What can hang from each mark:
begof: zodaf
bokite: nidol pege zodaf zusolop
zodaf: begof bokite gebun livi
zusolop: bokite
livi: zodaf
gebun: zodaf
nidol: bokite

Every row comes from one small tree of marks. The marks that hang from a mark follow it in brackets, in alphabetical order. Every link used is in the known rows. Which tree was each row made from?
Known rows:
begof(zodaf(bokite(zusolop) gebun livi)): [-1.28 -0.55 -1.14 -0.99  2.90  0.03  0.38 -5.61  0.77 -1.31  0.44  1.25
 -3.58  2.50  3.09 -0.31  3.24  0.33  1.72 -2.13 -1.96 -2.50]
gebun(zodaf(begof bokite(nidol pege))): [ 0.39 -0.16 -2.67 -0.12  2.18 -2.69  1.59 -2.43  0.63  0.36  1.72  0.08
 -1.07  1.44  2.09 -2.27  1.85 -1.51  0.88 -0.62  0.03 -1.84]
bokite(nidol pege zodaf(gebun) zusolop): [-0.96 -2.05 -2.60 -1.47  4.06 -0.45  1.62 -3.53  0.41 -1.62  1.85 -0.59
 -1.15  3.25  2.35 -0.97  2.15 -1.68  4.72 -1.57  0.84 -1.83]
nidol(bokite): [-1.59  0.29 -0.76  1.45  1.46 -1.40  0.91 -1.09  0.32 -2.45 -1.23 -0.97
 -1.12 -1.05 -1.59 -1.22  0.21  0.06 -0.13 -3.07  0.14 -1.14]
nidol(bokite(pege zodaf zusolop)): [-2.29 -1.70 -2.09 -0.34  4.63  0.68  1.32 -1.45  0.93 -1.55  0.72 -1.59
 -1.31  2.06  0.05 -2.26  1.42 -0.76  2.54 -1.20  1.70 -0.71]
zusolop(bokite(nidol pege zodaf)): [-1.48 -0.88 -2.77 -0.38  3.43 -1.38  1.26 -1.91  1.01 -1.35  1.16 -0.89
 -0.25  2.07  2.00  0.04  1.76 -0.19  2.58 -0.88 -0.12 -2.51]
gebun(zodaf(begof)): [-0.27  0.73 -2.96  0.67  1.09 -2.31  1.19 -1.13  0.46 -0.51  0.23 -0.54
 -1.30 -1.25  0.03 -2.98  1.54 -0.15 -1.75 -1.32  1.74 -0.45]
zodaf(gebun livi): [-0.25 -0.22 -2.78  0.15  1.41 -2.15  0.39 -4.49 -0.15 -2.19 -0.83  0.49
 -1.61 -0.45  0.09 -0.84  2.40  0.26  0.38 -3.03 -0.76 -1.25]
livi(zodaf(begof bokite(nidol) gebun)): [ 0.46  0.33 -1.52  0.46  0.60 -3.85  2.16 -2.68  0.26 -1.11  1.70  1.80
 -1.98  1.40  2.30 -0.74  1.71 -1.95  1.85 -1.40 -2.06 -3.35]
bokite(pege zusolop): [-0.84 -1.04 -2.88 -0.36  3.37  0.85  1.15 -1.60  0.27 -1.57  0.56 -0.93
 -0.80  1.11  0.88 -0.71  1.66  0.76  2.46 -1.87  0.53 -0.86]
begof(zodaf): [-1.01  0.18 -1.48  0.62  1.68  0.03  0.73 -0.84  0.99 -1.95 -0.13 -0.50
 -1.81 -0.13  0.74  0.34  0.20  1.29 -0.32 -2.95 -0.70 -2.62]
livi(zodaf): [-0.31  0.12 -2.27  0.92  1.34 -2.05  1.77  0.32  0.94 -1.75  0.62 -0.13
 -1.28 -0.68  0.33  0.03  0.17  0.48  0.02 -1.86  0.20 -2.17]
zusolop(bokite(pege zodaf(gebun))): [-2.01 -1.16 -3.24 -1.76  3.33 -1.02  1.03 -3.77  1.18 -1.34  1.37 -0.69
 -0.65  1.84  1.79 -0.31  4.12  0.60  2.98 -0.91 -0.12 -1.49]
bokite(nidol zodaf): [-1.20 -0.46 -1.76  0.65  1.66 -1.43  1.21 -0.88  0.67 -2.20  0.36 -0.97
 -0.67  0.58  1.20 -0.45 -0.03 -0.90  1.02 -2.33  0.99 -2.35]
zodaf(gebun): [-0.88 -0.03 -1.76 -0.09  0.81 -1.56  0.92 -2.92  0.16 -2.44 -0.30 -0.33
 -1.03 -0.47  0.23 -0.28  2.04  0.45  1.26 -3.24 -0.25 -1.26]
zusolop(bokite(pege)): [-1.25 -0.16 -2.96 -0.29  2.69 -0.79  0.87 -1.99  0.69 -1.45  0.23 -0.70
 -0.21  0.44  0.80  0.22  2.48  1.69  1.48 -1.45 -0.92 -1.50]
begof(zodaf(bokite(nidol zusolop) gebun)): [-1.25 -0.42  0.45 -0.80  2.40 -0.45  1.13 -4.17  0.68 -1.70  1.10  0.86
 -2.95  3.13  3.68  0.66  1.81 -0.90  3.37 -2.60 -1.82 -3.53]
bokite(nidol zodaf(gebun)): [-1.08 -0.73 -1.60 -0.26  1.59 -2.14  1.28 -2.86  0.51 -2.31  0.63 -0.46
 -1.04  1.09  1.44 -0.44  1.28 -1.45  2.30 -2.65  0.62 -2.25]
zusolop(bokite(nidol zodaf)): [-2.06  0.08 -1.54  0.26  2.10 -1.92  1.09 -1.65  0.87 -1.97  0.32 -0.67
 -0.71  1.02  1.93  0.11  1.20 -0.28  1.20 -1.38  0.19 -2.52]
gebun(zodaf(bokite)): [-1.46  0.45 -1.12 -0.46  1.06 -2.02  1.20 -2.08  1.39 -0.55  0.59 -0.73
 -1.37 -0.30  1.63 -0.97  1.99  0.27 -0.59 -1.48  1.25 -1.10]
livi(zodaf(bokite(nidol zusolop) gebun)): [-0.60 -0.41 -0.29 -0.57  2.01 -2.50  2.21 -3.04  0.65 -1.54  1.93  1.17
 -2.41  2.52  3.26  0.33  1.71 -1.69  3.69 -1.44 -1.01 -3.06]
zodaf(begof bokite): [-0.78  0.82 -1.97  0.85  0.15 -0.89  1.00 -1.79  0.27 -1.25  0.01  0.36
 -1.01 -0.02  1.24 -1.34  2.02  0.37 -0.30 -1.88 -1.18 -1.54]
gebun(zodaf(begof bokite(nidol zusolop))): [-0.65  0.43 -1.14  0.16  1.86 -2.12  1.56 -2.47  0.37 -0.10  1.16  0.33
 -2.09  1.45  2.72 -2.61  1.72 -1.80  0.66 -0.60  0.96 -1.38]

Write each row's tree:
[-0.11  0.47 -1.26  0.38  0.15 -2.64  1.27 -3.93 -0.34 -1.60  0.46  1.10
 -1.36  1.14  1.94 -1.02  2.32 -1.50  1.84 -2.48 -2.03 -2.42] => zodaf(begof bokite(nidol) gebun)
[-0.65 -1.42 -3.07 -0.06  3.08 -0.88  1.37 -1.16  0.77 -1.55  1.20 -1.16
 -0.28  1.66  1.30 -0.51  0.45 -0.94  2.34 -1.84  0.74 -2.35] => bokite(nidol pege zodaf)
[-0.19  0.67 -2.21  0.90  0.62 -2.11  1.95 -0.59  0.82 -0.75  1.26  0.97
 -1.65  0.31  1.60 -1.06  1.48 -0.09 -0.22 -0.82 -1.23 -2.38] => livi(zodaf(begof bokite))
[ 0.40  0.64 -2.42  0.89  1.39 -3.84  0.87 -3.79  0.21  0.01  0.28  0.98
 -2.11  0.41  1.85 -2.83  1.69 -1.69 -1.31 -0.96 -0.13 -1.81] => gebun(zodaf(begof bokite(nidol) livi))
[-0.92 -0.84 -3.85 -0.36  2.82 -0.74  0.76 -4.67 -0.18 -1.28  0.41  0.67
 -2.39  1.62  1.48 -3.35  3.52 -1.10  1.06 -1.04  0.62 -0.60] => bokite(zodaf(begof gebun livi) zusolop)
[-1.47 -1.01 -1.70  0.32  3.92  0.29  1.17 -1.65  0.31 -1.73 -0.04 -1.13
 -1.25  1.14 -0.76 -1.76  1.12 -0.14  2.35 -2.00  0.44 -0.69] => nidol(bokite(pege zusolop))
[-0.17 -1.14 -2.28 -0.12  3.65 -0.66  0.83 -4.16  0.10 -1.07  0.69  0.60
 -1.55  2.82  2.66 -0.59  1.81 -0.73  2.93 -1.48 -1.32 -2.23] => zodaf(bokite(nidol pege zusolop) livi)
[-0.83 -0.02  0.14 -0.31  1.32 -1.56  1.06 -3.81  0.88 -1.83  0.78  0.77
 -2.29  1.97  2.93  1.05  1.44 -0.63  2.23 -3.08 -2.45 -3.95] => begof(zodaf(bokite(nidol) gebun))
[-0.14 -0.51 -2.31  0.17  2.67 -0.28  1.48 -2.60 -0.15 -0.79  1.31  0.50
 -1.14  2.81  2.64 -1.48  1.92 -1.15  3.02 -1.06 -1.34 -2.03] => zodaf(begof bokite(nidol pege zusolop))
[-1.19 -1.83 -3.25 -0.52  4.13 -1.69  0.68 -4.74  0.63 -1.48  0.14 -0.40
 -1.71  1.51 -0.58 -2.46  2.71 -1.13  1.81 -1.85  0.14 -1.08] => nidol(bokite(pege zodaf(gebun livi)))
[-0.78  0.01 -1.18 -0.54  0.91 -2.64  1.94 -2.55  1.21 -1.42  1.42  0.81
 -1.85  0.74  2.02  0.48  2.38 -0.14  1.76 -1.76 -1.14 -2.56] => livi(zodaf(bokite gebun))
[-1.05 -1.37 -4.18 -0.44  3.72  1.08  1.40 -1.36  0.46 -0.82  1.58 -0.76
 -1.01  2.13  1.45 -2.75  2.36 -0.37  1.98 -0.42  1.26 -0.68] => bokite(pege zodaf(begof) zusolop)
[-0.61 -0.09 -2.48 -0.20  1.73 -1.05  0.59 -5.71 -0.41 -1.11  0.10  1.57
 -2.55  1.62  2.15 -2.38  4.11 -0.56  1.27 -1.44 -1.55 -0.97] => zodaf(begof bokite(zusolop) gebun livi)
[-0.73 -0.07 -0.44  0.38  2.07 -1.76  2.14 -1.04  0.86 -1.38  1.59  0.72
 -2.04  1.97  2.95  0.37  0.45 -1.17  2.42 -1.14 -0.59 -3.17] => livi(zodaf(bokite(nidol zusolop)))
[-0.16 -0.08 -1.24  0.11  1.13 -3.01  0.59 -5.54 -0.08 -1.92 -0.27  1.24
 -1.80  1.15  2.02 -0.10  2.21 -1.12  1.69 -2.86 -2.08 -2.61] => zodaf(bokite(nidol) gebun livi)
[-1.24 -0.43 -1.50 -0.78  2.16 -0.88  0.51 -5.74  0.15 -1.59 -0.01  0.95
 -2.34  1.66  2.30 -0.85  3.67 -0.07  2.08 -2.04 -1.06 -1.20] => zodaf(bokite(zusolop) gebun livi)
[-1.05 -0.44 -2.94  0.79  2.35 -2.40  0.65 -4.42 -0.02 -1.51 -0.59  0.33
 -2.30  0.49 -0.88 -3.95  2.59 -1.80 -0.26 -1.74  0.00 -0.89] => nidol(bokite(zodaf(begof gebun livi)))
[-1.01 -0.33 -3.16 -0.15  1.21 -1.28  1.22 -2.70  0.31 -1.59  0.67 -0.16
 -1.19  0.51  0.80 -2.28  2.73 -0.73  0.76 -1.82  0.50 -1.08] => bokite(zodaf(begof gebun))
[ 0.08 -1.47 -5.36 -0.62  3.18 -1.35  0.76 -4.59  0.16 -0.76  0.98  0.45
 -1.45  1.62  0.84 -2.98  3.64 -0.80  1.21 -1.18 -0.28 -1.06] => bokite(pege zodaf(begof gebun livi))
[ 0.32  0.53 -3.92  0.98  1.68 -2.93  0.62 -2.73  0.18 -0.29 -0.33  0.18
 -1.93 -1.16 -0.08 -3.63  1.85 -0.32 -2.58 -1.19  1.15 -0.44] => gebun(zodaf(begof livi))
[-0.81 -0.16 -1.42 -0.53  1.85 -1.12  0.25 -5.33  0.93 -1.40  0.07  1.16
 -2.99  1.37  2.38  0.14  2.88  0.50  0.59 -2.74 -2.55 -2.92] => begof(zodaf(bokite gebun livi))
[-0.13 -0.05 -0.61 -0.09  0.95 -3.65  2.12 -2.65  0.80 -1.62  1.56  1.15
 -1.81  1.41  2.47  0.79  1.33 -1.41  2.59 -1.97 -1.63 -3.52] => livi(zodaf(bokite(nidol) gebun))
[-1.11 -1.74 -2.76 -0.50  4.11  0.24  1.49 -1.51  0.61 -1.49  1.56 -1.06
 -0.83  2.75  2.09 -0.92  0.88 -1.12  3.52 -1.30  1.31 -1.89] => bokite(nidol pege zodaf zusolop)
[-1.54 -1.10 -1.30 -0.73  2.64 -0.98  1.41 -3.19  0.33 -2.27  0.98 -0.42
 -1.59  2.22  2.14 -0.86  1.67 -1.73  3.41 -2.09  1.21 -1.86] => bokite(nidol zodaf(gebun) zusolop)
[-0.17  0.67 -3.00  0.41  1.35 -2.81  0.72 -3.65  0.58  0.22  0.13  0.70
 -2.13 -0.20  1.37 -3.15  2.71 -0.40 -2.09 -0.71  0.24 -0.83] => gebun(zodaf(begof bokite livi))
[-1.88 -0.36 -0.12 -1.22  2.28  0.58  0.94 -4.04  1.05 -1.53  0.94  0.59
 -2.95  2.43  3.21  0.31  2.93  0.38  2.55 -2.27 -1.44 -2.51] => begof(zodaf(bokite(zusolop) gebun))
[-0.77 -0.94 -1.37 -0.39  3.07 -0.05  1.39 -2.55  0.32 -1.26  1.24 -0.14
 -0.96  2.73  2.79  0.06  1.47 -0.62  3.77 -1.68 -0.79 -2.26] => zodaf(bokite(nidol pege zusolop))
[-0.28 -0.24 -0.80 -0.05  1.89 -2.09  0.44 -5.48  0.57 -1.54  0.17  1.54
 -2.98  2.03  2.82  0.46  1.77 -0.74  1.44 -2.89 -2.95 -3.95] => begof(zodaf(bokite(nidol) gebun livi))
[ 0.31 -0.34 -3.50  0.19  2.02 -1.57  2.12 -0.89  0.99 -0.14  2.12  0.79
 -1.29  1.31  1.71 -1.14  2.02 -0.06  1.10 -0.37 -1.52 -2.34] => livi(zodaf(begof bokite(pege)))
[-0.62  0.01 -1.84 -0.40  1.59 -1.71  2.09 -2.87  0.51 -0.83  1.89  1.50
 -2.59  1.86  2.63 -1.50  3.20 -0.88  2.14 -0.62 -1.03 -1.88] => livi(zodaf(begof bokite(zusolop) gebun))
[ 0.08 -1.90 -3.84 -0.71  3.59 -2.19  0.85 -4.74  0.28 -1.51  0.93  0.07
 -1.22  2.20  1.48 -1.12  2.11 -1.58  2.80 -1.98 -0.20 -2.25] => bokite(nidol pege zodaf(gebun livi))
[-0.22 -0.97 -2.43 -1.29  2.29 -2.07  2.06 -2.84  1.33 -0.83  2.30  0.65
 -1.45  1.74  2.18  0.42  2.93 -0.07  3.09 -1.21 -1.43 -2.56] => livi(zodaf(bokite(pege) gebun))
